What can hang from each mark:
q117: q235 q361 q778 q890 q946
q944: q235 q361 q778 q890
q778: q117 q944
q890: q117

Each row was made from one small tree. Brackets hold a mark, then the marks that hang from it, in the order of their numbers. Every link used is in the known rows. Write each row's tree.
Known rows:
{q117 q361}: [ 14  -4  14  -1 -13  -1   8   6  -2  -9   8 -17  -7  21 -10   7]
{q117 q235 q890 q946}: [-33  11  -4 -19  -3  31   4  13  22 -26 -13   6  -3 -15  37  25]
{q117 q778 q890}: [-25   7  16 -18  -9  11   6  19  24   6  -1  11 -20 -40  -5  30]
{q778 q117}: [  5  10 -10  -4   5 -16  -5 -25 -14  -2   8 -20   3  28  11 -11]
{q890 {q117 q235 q361 q778 q946}}: [-24   9  12 -32 -10 -18  -2  23  -7 -24 -14 -18  12  52  30  66]
{q778 q117 {q944 q361}}: [ 33 -16   2   0  25 -32  17 -17 -20  17  10 -54   8  22 -11   9]
{q944 q235 q361 {q778 {q117 q946}} q890}: [ 24 -11  23  -2  25 -12 -20 -49  -9  23  43 -33  -3  34  32  48]
{q944 q778 q890}: [  0   3  25  11  -2   1   2 -22  -3  26  12 -13 -17  -8  12   5]
{q117 q235 q946}: [-13   7 -12 -16  -4   0 -11  -3   1 -18 -16  -2   8  12  30  23]
{q778 {q944 q235 q890}}: [ 19   1 -13  34  36  23  22 -39 -10  13   5  -1   2 -22   5  24]
{q944 q235 q361}: [ 10 -31  15  14  21  -3  -6  -7   3  11  26  -4   9   4 -14  35]
{q944 q361 q890}: [  0 -24  19  22   6  -6   6  -5   7  14  27 -27   8  -5   5  29]
{q944 q361 q778 {q890 q117}}: [-19 -21  42  11  20 -12  11   0  -7  27  26 -41   7  29  22  31]
{q778 {q944 q235 q361}}: [ 32 -32  10  16  37  -3  15 -10  -7  16  12 -16   8  -4 -22  34]
{q117 q235 q361 q890 q946}: [-17   9   9 -22 -17  30  12  17  22 -35  -6 -12 -12   7  29  33]
{q944 q361 {q778 {q117 q235 q890}}}: [-20 -13  38 -12   3 -15   4  -9  -1  20  13 -50 -17   4   6  11]
{q117 q235 {q778 q944} q890 q946}: [-15  15   0 -30   5  14  16  15  12  -6 -29  -2 -11 -37  19  53]
{q117 q946}: [  5   6  -6 -22   0   7  -9   3   8 -14   2   4   3  15  24  22]
{q778 {q944 q890}}: [ 15   3  -7  23  21   9  26 -23  -9  12  -5 -20   0 -19   8   8]

Which tree is each row?
[ 38 -11  -9  11  44  -2   5 -48 -14   8  30 -38  14  24  30  52]	{q778 {q117 q946} {q944 q235 q361 q890}}
[ -2   9   1 -34  25 -13  11  17 -11  -6 -20  -9  13  23  26  53]	{q890 {q117 {q778 q944} q946}}
[ 10  16  14 -11 -15 -13  -8 -40 -18  -2   9 -51 -12  50  42  25]	{q944 {q778 {q117 q235 q361 q946}} q890}
[-10  19  -2 -25 -14  15   8  -6   7 -34   1 -30 -10  31  36  24]	{q778 {q117 q235 q361 q890 q946}}
[ 18  12  20 -34   6  27  -2 -27   8  -8  26 -11 -29  31  25  29]	{q944 q235 {q778 {q117 q361 q890 q946}}}
[-14   8  12  -3  31  19  -2 -25  -6   3  15   5   7  35  56  48]	{q944 q235 q778 {q890 {q117 q946}}}
[-27   2   7   2  -3  -6  18  11 -13 -22 -13 -30  14  51  16  18]	{q890 {q117 q235 q361}}
[ 19 -17  35 -14   6 -40  -9 -17 -15  30  28 -50  -9  34  -6   4]	{q944 q361 {q778 q117}}
[ 14 -31  38   3  19 -10 -10 -14  -2  32  28 -11  -8   5 -20  27]	{q944 q235 q361 q778}
[-19   3  18  18  32  14   8 -28 -12  18  17   0   2  20  29  27]	{q944 q235 q778 {q890 q117}}
[ 10 -28  39  21  18   0  -3 -29   0  37  35 -18  -8  -4  -1  36]	{q944 q235 q361 q778 q890}
[ 19  18 -22 -17  42  32  17 -29   3 -14   4   0  -6   1  31  24]	{q778 {q117 q890 q946} {q944 q235}}
[ 17  16   9 -38   2 -16 -19 -27 -14   5  11 -21 -11  43  30   3]	{q944 {q778 {q117 q946}}}
[  0 -24   6  36  55   6  31 -15 -12  13  17 -29  26  16  14  50]	{q778 {q944 q235 q361 {q890 q117}}}
[ 28 -20  20 -31  14 -29   1  17   2  13   1 -25   4  -3  -7  68]	{q117 {q778 {q944 q361}} q946}
[-22   7   0 -18   0   1   7  15  -8 -35 -15 -26  19  66  43  41]	{q890 {q117 q235 q361 q946}}
[-33  10  12 -11  -8  -8   3   7  -5 -18  -4 -26  13  41  47  72]	{q944 {q890 {q117 q235 q361 q778 q946}}}
